Each row was made from one small tree. The marks that hang from a mark follow it in brackets, in alphabetical order. Every link used is in the known rows. Write each row's tree.
In the rows, 128 means zero.
Known rows:
rodor(zozif): [132 133 124 152 142 115 107 128 139  66 129 137 139 116 122 126 135 140
 130 128 127 137  93]
zinuda(dufu(balaf rodor) zasad): [100 131 110 118 118 167 145 130 120 124  89  90 121 117  27 150 167 129
 152 130 143 137 158]
sodeni(nulu(dufu(rodor) ripap(zinuda))): [ 98 118  96 125 141  71  97  79 101 147 122 104 161 110 152 145 129 153
  98 127 167  91 186]
ripap(natuv(lugi) zinuda(dufu)): [120 102  89  79 126  99 116 162 164 128 111 115 115 103 116 125 134 165
 103 179 166 133 190]
natuv(ripap(zinuda(zasad))): [169 122 125  79 128 113 152 141 138 129  79  98 107 135  73 137 129 164
 112 174 143 134 187]
natuv(lugi ripap(zinuda(dufu zasad))): [147 108 109  32 118  97 170 160 184 111  86  96  90 113  66 130 127 172
 114 211 143 144 203]
natuv(lugi ripap(zinuda)): [139  94 108  48 112 107 155 154 120 108 125  87 102 109 138 146 132 152
 102 211 127 130 170]
nulu(dufu(rodor)): [ 92 123 111 135 133 125 120  89  89 117 137  95 142 117 120 142 145 118
 122 128 137 132 135]
nulu(dufu(balaf) ripap(natuv zinuda)): [135 105  87 126 115 176  74 110  66 159 103 133 155 112 120 120 122 145
  92 124 183  45 167]
zinuda(zasad): [153 133 141 118 135 124 136 132 143 134  91 132 120 136  71 125 126 137
 133 128 132 132 143]
dufu(balaf rodor): [ 91 117 110 135 112 180 129 125  57 122 129  82 135 113  97 164 170 111
 139 131 129 123 126]
zinuda(dufu(balaf rodor)): [ 74 126  98 129 111 172 136 130 104 122 127  86 129 108  85 152 168 122
 146 129 138 133 143]
natuv(ripap(zinuda(dufu))): [129 126 100  81 123 110 153 143 170 121 115  99 112 122 116 124 127 167
 115 171 148 140 188]
natuv(lugi ripap(zinuda(dufu(balaf)))): [119  97  86  42  91 157 160 155 126 110 115  87  99 100 110 144 140 155
 118 202 138 119 181]
niva(natuv): [195 141 136 131 137 119 128 120 105 131 109 135 128 132 120 131 120 138
 124 136 134 124 121]
nulu(dufu): [126 125 116 127 128 130 119  87 119 125 130 136 139 126 135 116 112 126
 120 119 136 116 130]
zinuda(dufu(balaf(zeni) rodor) zasad): [ 99 202 111 107 109 166 134 134 122 109  92  99 114 113  21 147 164 128
 149 135 109 144 161]
niva(natuv(ripap(zinuda))): [212 132 122  93 131 109 144 132  98 127 100 101 115 131 124 142 123 165
 103 180 143 125 165]
zinuda(dufu(balaf rodor(zozif)) zasad): [102 134 108 142 131 155 124 129 133  63  91 102 132 105  21 147 175 143
 155 130 143 147 123]
ripap(natuv(lugi) zinuda): [137  93 102  85 124 106 110 158 117 132 113 110 119 106 128 140 136 154
  97 182 155 123 174]
sodeni(nulu(dufu ripap(zinuda(zasad)))): [156 127 114 107 140  71 103  80 148 161  77 150 149 128 108 116  95 168
  98 120 171  79 196]
niva(natuv(lugi ripap(zinuda(dufu)))): [187 118 106  45 123  92 165 152 142 109 107 100  98 108 117 135 122 174
 107 217 142 135 181]
sodeni(nulu): [111 133 125 122 128  79 112  99 151 137 121 132 134 129 157 137 118 130
 127 122 128 137 136]
zinuda(dufu(balaf) zasad): [133 134 118 112 113 172 143 131 151 135  79 133 118 126  44 124 135 139
 149 120 143 122 153]
zeni(balaf): [125 126 127 125  66 173 136 123 137 128 128 118 126 123 147 108 132 125
 129 134 140 116 134]
niva(natuv(lugi ripap)): [186 117 132  53 117 105 149 139  99 102 120 100 102 114 134 143 121 126
 115 210 113 128 118]

Write each row's tree:
[133 127 104 118 135 115 127 152 166 147 118 139 134 118 118 111 121 171
 111 131 167  88 188]  nulu(ripap(zinuda(dufu)))
[ 89 188 103 122 103 179 110  87  48 104 131  97 138 109  99 152 153 106
 130 126 103 118 127]  nulu(dufu(balaf(zeni) rodor))
[ 92 119  90 126 143 105  94 158 133 147 115  92 142 106 102 134 158 159
 103 148 185 102 196]  nulu(ripap(natuv zinuda(dufu(rodor))))
[161  99 114  75 131 101 117 159 135 137  75 112 112 116  71 137 135 163
 101 184 161 127 188]  ripap(natuv(lugi) zinuda(zasad))
[166 119 117 118 140 112 106 144 137 153  67 122 123 132  63 130 134 166
 107 146 171 128 190]  ripap(natuv zinuda(zasad))
[127 115  91 119 112 130  94  74  90 159 105 140 158 117 150 130 106 152
 102 111 166  55 172]  sodeni(nulu(dufu(balaf) ripap(zinuda)))
[149 123 101  73 109 162 159 141 146 130  70  98 103 125  44 134 137 166
 128 166 153 124 195]  natuv(ripap(zinuda(dufu(balaf) zasad)))
[125 125  95 119 135 109 107 146 169 144 103 122 126 119 107 119 133 169
 107 141 172 134 192]  ripap(natuv zinuda(dufu))
[171 121 119 112 140 120 119 110 126 151  82 146 141 130  81 106 105 167
 101 126 171  71 188]  nulu(dufu ripap(zinuda(zasad)))
[110 106  87 133 118 175 110 105  37 141 119  96 156 105 107 147 150 142
 107 129 167  61 171]  nulu(dufu(balaf rodor) ripap(zinuda))
[164 100 120  39 119 102 162 157 135 113  88  92  94 117  79 144 130 162
 108 213 134 134 185]  natuv(lugi ripap(zinuda(zasad)))
[115 134 102 112 136  66 112 122 189 156 111 142 141 118 147 118 110 174
 110 124 167  98 196]  sodeni(nulu(ripap(zinuda(dufu))))
[138 112  97 125 137 119  74 113 106 156 110 139 152 118 136 109 111 154
  85 131 182  64 175]  nulu(dufu ripap(natuv zinuda))
[106 130 120 121 133  74  63 116 145 157 116 139 148 122 162 125 113 122
 108 125 157  89 136]  sodeni(nulu(ripap(natuv)))
[ 98 123  98 126 139 111 129 152 136 138 127  96 137 108 102 136 153 164
 113 140 167 103 194]  nulu(ripap(zinuda(dufu(rodor))))
[151 129 106 110 141 105 115 148 186 151  64 124 118 128  50 115 131 178
 112 144 180 138 206]  ripap(natuv zinuda(dufu zasad))
[ 80 110  95 134 116 177  69 103  40 140 124  98 160 104 111 138 151 101
 111 125 166  63 126]  nulu(dufu(balaf rodor) ripap(natuv))
[151 128 109 108 145 106  99 160 180 161  72 138 128 124  58 105 125 176
 106 140 190  91 206]  nulu(ripap(natuv zinuda(dufu zasad)))
[124 119  94 117 137  70  61  83 130 165 104 141 160 120 164 118 102 156
  82 123 185  73 182]  sodeni(nulu(dufu ripap(natuv zinuda)))
[115  94  77  80 103 153 116 159 123 134 103 110 116  98 102 139 144 156
 109 173 164 114 183]  ripap(natuv(lugi) zinuda(dufu(balaf)))
[ 87 100  89  48 119  94 164 159 135  96 133  49 102  95 108 157 162 156
 112 218 137 155 193]  natuv(lugi ripap(zinuda(dufu(rodor))))
[133  91  93  83 126 107  85 129 105 140 119 130 142 101 142 115 111 151
  80 169 173  64 173]  nulu(dufu ripap(natuv(lugi) zinuda))
[ 75 131 108 127 134  76 105  60 112 124 129  98 151 119 147 151 133 121
 120 121 137 140 143]  sodeni(nulu(dufu(rodor)))
[142 109  94 124 113 180 110 103  67 150 111 137 152 115 124 121 117 149
 104 117 166  45 166]  nulu(dufu(balaf) ripap(zinuda))
[122 115  84 120 114 164 105 141 127 148  94 118 129 116  93 130 144 160
 117 135 176 113 184]  ripap(natuv zinuda(dufu(balaf)))
[238 136 133  82 138 105 154 134 116 133  61 105 109 139  64 139 121 173
 110 182 149 131 180]  niva(natuv(ripap(zinuda(zasad))))
[ 94 123  94  90 130 106 154 144 140 113 123  57 114 113 102 152 160 159
 117 179 148 155 195]  natuv(ripap(zinuda(dufu(rodor))))
[158 133 114 108 139 109 149 142 187 140  77 130 114 129  52 118 128 182
 123 136 161 140 205]  ripap(zinuda(dufu zasad))
[119 128 107  81 136 103 161 146 156 118  86  61 106 120  43 149 159 167
 123 181 153 160 209]  natuv(ripap(zinuda(dufu(rodor) zasad)))
